Each row was made from one small tree. The marks that hang from a mark follow it in brackets, in alphabetical order. Every link used is in the known rows. Write each row's tree.
Known rows
F(L(M Y)): [ 4.90 -1.09  2.01  0.16 -6.61  1.03 -3.36 -0.94  0.40  0.44  0.68 -1.01
  1.49  1.40  3.66 -4.00 -0.76  0.67  2.46  0.04 -2.78 -0.48 -2.40]
B(L(A M Y(G(Q)))): [ 2.46  2.45  0.11  1.62 -2.57 -0.12  1.82  0.16  2.53  1.43  0.98 -1.53
  0.45 -1.49 -3.17 -1.93  3.20 -0.78 -3.00 -2.09  1.39  0.96 -3.88]
H(G(N Q(S(R))) P): [ 0.09  1.87 -1.75 -2.00  2.62  1.66 -1.26  0.17 -4.81 -1.67 -1.75  4.38
  0.46  0.23 -1.40  0.34  3.10 -1.47 -2.56  2.02  0.63 -2.80  4.76]
G(H(P) N Q(S) R): [-8.24 -0.30 -2.35  1.14  3.26  1.37 -2.30  2.94  1.06 -1.38  0.29  1.62
 -2.23 -1.72 -4.09  0.57 -1.77  0.62 -0.79  0.40  0.76 -0.77  2.59]
H(G(N Q(S) R) P): [-1.63  2.89 -1.54 -0.89  2.25  1.85 -1.39  0.55 -2.12 -2.14 -1.55  3.87
 -1.51 -0.24 -3.96  0.74 -1.98 -0.63 -1.61  1.97  1.11 -0.70  3.52]
B(L(A)): [ 4.54 -0.55  1.02 -2.50  0.17  1.51 -2.73 -2.11  3.40  1.20 -1.60 -0.04
  0.16  0.23 -0.37 -1.14  0.64 -0.67 -3.91 -2.86  3.79  0.44 -0.43]
G(H(P) N): [-3.58 -0.14  0.16  1.55 -1.12  1.82 -2.73  1.44  1.40 -1.10 -2.44  2.04
 -0.30 -0.72 -0.39  0.71 -0.76  0.92  0.58 -0.99  1.05 -0.41  3.18]
L(A M Y): [ 4.52 -0.24  0.52  2.93 -4.97  1.32 -3.84 -1.13  1.86  0.76 -0.39 -1.16
  0.63 -0.51  1.76 -3.16  1.43 -1.27  0.42 -0.32 -0.73  1.68 -2.92]
L(A M Y(G)): [ 4.42  0.79  0.47  2.31 -2.91  0.37  1.82  0.53  0.83  0.82  0.76 -1.58
  0.58 -0.53  2.08 -1.05  1.65 -0.92  0.50  0.46 -0.61  1.52 -3.35]
Y(G(H N Q(S) R)): [-7.67 -2.57 -1.28  0.30  6.05  0.22  3.49  1.04 -0.06 -0.64  1.67 -0.99
 -1.03 -0.34 -3.15  1.87 -1.70  1.39 -0.57  1.31  0.64 -1.19  0.78]
L(A M Y(G(H))): [-1.99  0.58 -0.70  4.58 -1.76  0.25  1.63  0.49  4.70  0.76  1.37 -1.71
  0.21 -0.86  0.79 -0.80  1.98 -0.11  0.88  0.72 -0.81  1.66 -3.00]
M(L(A Y(G(R)))): [ 1.72  0.22 -0.60 -0.42  2.04 -2.80  1.86  0.66 -0.98  0.78  1.30 -0.50
 -2.25  0.18  1.43  0.67 -1.16 -3.02 -0.64 -0.31  0.28  1.56 -2.90]
G(H(P)): [-0.93  0.55 -0.69 -2.26 -1.06  2.21 -2.71  1.55  2.77 -0.90 -1.67  2.12
 -0.12 -0.55  1.65 -0.02  1.85  0.24  0.31 -1.17 -0.03 -0.37  2.96]
M(L(Y)): [ 5.55 -1.42  1.49 -2.65 -1.31 -1.31 -3.20 -1.71 -2.11  0.07 -1.28 -0.10
 -0.69  0.95  3.29 -1.74  1.81 -3.15 -1.25 -1.67 -0.75  0.20 -1.88]
F(L(A M Y(G(H)))): [-3.10  0.53  0.44  4.14 -1.89 -0.23  1.77  0.81  5.28  1.20  3.13 -1.57
 -0.22  0.00  2.44 -1.81 -0.26  1.15  2.77  1.44 -2.25  0.69 -3.52]
F(L(A Y)): [ 3.11 -0.99  2.06 -0.28 -1.82  1.11 -3.31 -0.90  2.75  1.07  0.48 -0.07
 -1.80  1.49  4.11 -3.10 -0.80 -0.20  2.20  0.41 -1.24  0.11 -2.50]
Y(G(N Q) L(M)): [ 1.27 -0.14  2.13  0.57 -0.17 -3.43  2.38 -0.29 -5.32 -0.04  0.37 -2.26
  3.04 -0.24 -0.67  1.95  0.84  2.36  1.12 -0.97 -1.00 -1.09  1.22]
Y(G): [ 5.78 -1.60  1.46 -5.35  0.72  1.12  3.32 -0.16 -2.24 -0.14 -0.85 -0.38
  1.45  1.49  3.69  1.10  1.40  0.32  0.27 -0.25 -0.01 -1.04  1.03]
S(Q R): [ 4.85 -4.37 -0.47 -6.58 -1.70  1.85 -2.48 -1.89 -6.79  0.61 -1.31  0.19
  5.52  1.83  3.93 -0.91  2.02 -0.99 -0.26  0.16 -0.58 -2.47  5.00]
L(A Y(G(Q))): [ 2.03  0.37  0.56 -1.12  0.67  0.54  2.08  0.45  0.43  0.72  0.39 -0.60
 -1.51 -0.39  1.04 -0.83  3.77 -1.00  0.79  0.15 -0.96  0.17 -2.18]
F(L(A M Y(G))): [ 3.43  0.74  1.43  1.94 -2.99 -0.11  2.03  0.84  1.58  1.21  2.61 -1.51
  0.21  0.63  3.59 -2.18 -0.45  0.54  2.57  1.22 -1.89  0.50 -3.71]
M(L(Y(G))): [ 5.46 -0.33  1.45 -3.28  0.65 -2.25  2.54  0.02 -2.91  0.18 -0.15 -0.44
 -0.79  0.89  3.64  0.35  1.96 -2.91 -1.13 -0.86 -0.67  0.07 -2.26]
M(L(Y(G(Q R)))): [ 1.19 -0.15 -0.38 -3.45  0.79 -2.66  1.99  0.59 -3.71  0.08  0.99 -0.61
 -1.04  0.18 -0.01  0.02  0.85 -2.23 -0.17 -1.02 -1.58 -0.17 -1.75]
H(P): [ 5.35  0.74  0.33 -4.59 -2.13  2.28 -2.45  1.64 -0.94 -0.87 -2.27  2.23
  0.22  0.02  2.84 -0.38  1.50 -0.64 -0.03 -1.27  0.21 -0.45  2.82]
Y(L(A M)): [ 4.53 -0.04  1.23  0.29 -0.96 -2.31 -3.46 -1.76  0.07  0.81  0.25 -1.70
  2.01 -0.19  2.37 -0.31  1.13  0.57  0.02 -0.99 -0.21  0.79  0.00]
G(H R): [-2.63 -2.67 -0.99 -2.30 -0.46  1.45 -2.99 -1.32  2.46 -0.35 -0.85 -0.06
  0.64  0.90  0.37 -0.21 -1.72  1.32  0.95 -0.69 -0.16 -0.08  1.76]

Which tree is each row?
[-5.77 -1.28  0.11  1.34  3.50 -3.44  2.58  0.05 -1.02 -0.27  0.10 -0.99
  0.21  0.48 -1.19  4.32 -4.49  3.33  0.88 -0.18  0.79 -0.54  2.13] -> Y(G(H N R) L)
[ 4.45  0.93  1.03 -0.19  1.12 -3.14  2.26 -0.09 -0.85  0.85  1.35 -2.22
  2.06 -0.29  2.68  1.93  1.32  0.89  0.05 -0.14 -0.15  0.57 -0.30] -> Y(G L(A M))
[-7.50 -3.63 -1.10  0.87  3.92  1.14 -2.16 -0.53  0.78 -0.67  0.50 -0.32
 -0.95 -0.37 -3.44 -0.07 -1.87  1.05 -0.68  0.52  0.61 -0.87  1.19] -> G(H N Q(S) R)
[ 4.34  2.10  0.23  2.46 -2.77  0.03  1.97  0.16  3.12  1.60  0.54 -1.44
  0.65 -0.90 -1.44 -1.25  0.91 -0.91 -3.56 -1.68  2.49  1.56 -4.31] -> B(L(A M Y(G)))
[ 0.22  1.04 -1.48  1.97 -2.73 -0.12  1.13  1.09  0.10  0.83  1.90 -1.64
  0.24 -1.22 -1.52 -1.40  0.59 -0.38  1.67  0.31 -1.52  1.24 -2.59] -> L(A M Y(G(Q R)))
[ 3.12 -0.47 -0.30 -2.79  0.56 -2.57  2.21  0.47 -3.23  0.05  0.53 -0.43
 -1.03  0.90  1.79  0.79 -1.40 -2.29 -0.71 -0.64 -0.57  0.48 -2.12] -> M(L(Y(G(R))))
[ 1.46  4.13 -1.76 -4.55 -2.04  2.24 -2.51 -0.18 -1.07 -1.61 -2.43  4.36
 -0.01  0.22 -1.70 -0.07  0.41 -0.48  0.42  0.36 -0.79 -0.57  4.32] -> H(G(Q R) P)
[-7.44 -3.14 -0.39  1.09 -0.29  1.22 -3.37 -1.46  0.59 -0.52 -1.15 -0.17
  0.45  0.15 -3.42 -0.15 -2.01  1.97  1.95 -1.00 -0.01 -0.74  2.44] -> G(H N Q R)
[ 1.22 -0.41  1.33 -1.57  2.71  1.94 -1.12 -3.45 -2.18 -1.27 -1.90  1.59
 -0.10  1.23 -1.42 -0.28  1.24 -0.70 -1.94  2.02  0.67 -1.24  1.89] -> H(G(N Q(S)))
[ 3.97  0.23  0.52 -5.42  3.00  2.21 -1.05 -3.36 -0.72 -1.16 -1.19  1.81
  0.06  1.41  0.48 -1.04  3.74 -1.31 -2.43  1.95 -0.47 -1.27  1.43] -> H(G(Q(S)))
[-1.92  1.91 -0.80  4.67 -1.73 -0.05  1.76 -0.02  6.90  1.50  1.14 -1.60
  0.29 -1.24 -2.64 -0.90  1.24  0.12 -3.34 -1.56  2.20  1.78 -4.03] -> B(L(A M Y(G(H))))
[ 4.09  0.08  0.88 -0.44  0.24  0.61  2.22  0.41  1.10  0.70 -0.03 -0.42
 -1.35  0.18  2.76 -0.16  1.63 -1.14  0.22  0.61  0.05  0.86 -2.48] -> L(A Y(G))
[-7.22 -0.79 -0.15  3.63  5.16 -3.77  2.00  0.04  1.31  0.51  0.91 -1.13
 -0.95 -0.32 -1.55  4.23 -4.27  2.69  0.94  0.35  1.61  0.51  1.13] -> Y(G(H N R) L(A))
[-5.18 -0.70  0.96  5.25  3.18 -2.83  1.85 -0.09  1.57  0.72  0.41 -0.95
 -2.57 -0.56  0.12  1.27 -0.16 -2.04 -0.56 -0.02  1.02  1.25 -2.75] -> M(L(A Y(G(H N))))
[ 5.80  0.06  0.71  0.01 -4.35  0.57  2.23  0.35 -1.51  0.28  0.00 -1.44
  2.02  0.31  2.27 -1.03  1.61 -0.22  0.46  0.07 -1.42  0.33 -2.44] -> L(M Y(G))
[ 1.16  0.64 -0.13  2.32 -3.00 -0.54  1.68  1.35  1.44  1.09  3.22 -1.37
 -0.19  0.56  1.82 -1.83 -3.89  0.86  3.03  1.44 -1.76  0.78 -3.38] -> F(L(A M Y(G(R))))
[-5.47  0.25 -0.15  0.91 -0.82  1.86 -3.01  1.54  0.93 -1.06 -1.93  1.92
 -0.53 -1.32 -2.04 -0.01  1.59  0.95  1.34 -1.35 -0.12 -1.09  3.69] -> G(H(P) N Q)
[-1.32  3.30 -0.85 -0.65 -2.05  1.97 -2.59 -0.35 -2.59 -1.85 -3.31  4.32
 -0.18  0.15 -3.73  0.46 -1.96  0.07  0.88  0.47  0.53 -0.50  4.77] -> H(G(N Q R) P)
[ 0.79  3.04 -0.65 -0.01 -2.42  2.07 -2.35 -0.65 -2.05 -1.74 -3.64  4.33
 -0.05  0.82 -2.13  1.21 -4.24  0.13  0.29  0.69  1.55  0.11  4.42] -> H(G(N R) P)
[-1.34 -0.80  0.85 -1.93  2.72 -3.39  2.45  0.14 -5.38 -0.25  0.16 -0.98
  0.60  0.26 -1.77  3.36 -2.54  2.61  1.28 -0.68 -0.07 -1.35  2.28] -> Y(G(N Q R) L)
[-6.54 -1.06 -2.54 -0.04  3.76  1.13 -2.07  2.55 -1.61 -1.04  0.16  2.09
 -0.24 -1.32 -1.46  0.10  3.24 -0.25 -1.58  0.43  0.35 -2.93  3.96] -> G(H(P) N Q(S(R)))
[ 0.77  2.94  0.18 -1.26  2.21  2.27 -1.17  0.10 -2.09 -2.03 -2.13  3.96
 -1.14 -0.26 -2.10  0.24  1.35 -1.26 -2.13  1.82  0.87 -1.16  3.21] -> H(G(N Q(S)) P)
[-5.39 -3.42 -0.14  1.74 -0.54  1.38 -3.01 -1.53  1.04 -0.38 -1.71 -0.11
  0.49  0.67 -1.44  0.45 -4.22  1.86  1.38 -0.62  1.05 -0.10  2.22] -> G(H N R)
[-5.03 -3.15  1.19  0.51 -0.23  1.61 -2.95 -2.00  0.69 -0.43 -1.72 -0.27
  0.75  0.11 -1.48 -0.76  1.35  1.40  1.42 -1.11 -0.25 -1.14  2.35] -> G(H N Q)
[ 2.93 -0.15  1.87 -0.81  0.24  0.22  2.48  0.80  1.66  1.14  1.68 -0.34
 -1.75  1.27  4.48 -1.13 -0.55  0.11  2.29  1.29 -1.29 -0.10 -2.92] -> F(L(A Y(G)))
[-2.90  0.95 -0.94 -2.93 -0.75  2.07 -2.81  1.76  2.18 -1.02 -1.20  2.01
 -0.17 -1.19 -0.11 -0.63  4.10  0.38  0.90 -1.49 -1.11 -1.03  3.28] -> G(H(P) Q)
[-4.23  0.65 -2.11  5.19 -2.10 -0.14  1.35  0.96  4.43  0.75  1.93 -1.41
 -0.16 -1.04 -0.98 -0.33 -1.28  0.48  1.24  0.98 -0.66  2.09 -2.92] -> L(A M Y(G(H R)))
[-4.78 -0.17  0.42  8.38 -1.91  0.01  1.58  0.29  3.10  0.68  0.67 -1.76
  0.00 -1.22 -1.25 -0.15 -0.52  0.46  1.21  0.77  0.37  1.59 -2.66] -> L(A M Y(G(H N)))
[-2.32  1.33 -0.33  1.94  1.44  0.15  2.40 -0.04  7.12  1.40  0.27 -0.55
 -1.83 -0.58 -1.97  0.10  1.18 -0.15 -3.69 -1.43  3.01  1.15 -3.37] -> B(L(A Y(G(H))))
[ 1.13 -0.43 -0.70 -5.88  7.28 -3.31  3.66  1.14 -3.41 -0.36  2.44 -1.13
 -0.56  0.25  0.05  2.86  0.04  1.23 -1.86  0.81 -0.53 -1.44  0.48] -> Y(G(Q(S) R) L)
[-0.97 -0.51 -0.27 -1.26  2.74  1.61 -1.47 -2.89 -2.37 -1.39 -1.43  1.84
 -0.32  1.02 -3.20  0.06 -2.04 -0.22 -1.47  2.26  0.89 -0.93  1.98] -> H(G(N Q(S) R))
[ 0.95 -0.49  0.66  1.77 -0.57 -3.58  2.17 -0.02 -4.93 -0.08  0.50 -2.07
  2.74  0.18 -0.83  2.94 -4.64  2.80  0.93 -0.29  0.34 -0.02  1.14] -> Y(G(N R) L(M))
[-0.24  0.64 -0.84 -1.28  2.36 -2.99  1.54  0.77 -1.40  0.63  1.70 -0.67
 -2.38 -0.66 -0.22  0.18  1.02 -2.95 -0.02 -0.66 -0.85  0.90 -2.59] -> M(L(A Y(G(Q R))))
[ 2.04  0.68 -1.14  2.78 -3.04 -0.03  1.54  0.98  0.61  0.74  1.41 -1.49
  0.35 -0.66  0.21 -0.66 -1.74 -0.40  1.07  0.70 -0.43  1.84 -3.12] -> L(A M Y(G(R)))
[ 2.15  0.91 -0.48  0.11  1.03 -3.55  1.96  0.36 -1.23  0.78  1.94 -2.06
  1.79 -0.37  0.87  2.35 -2.05  1.40  0.58 -0.04 -0.04  1.03 -0.11] -> Y(G(R) L(A M))
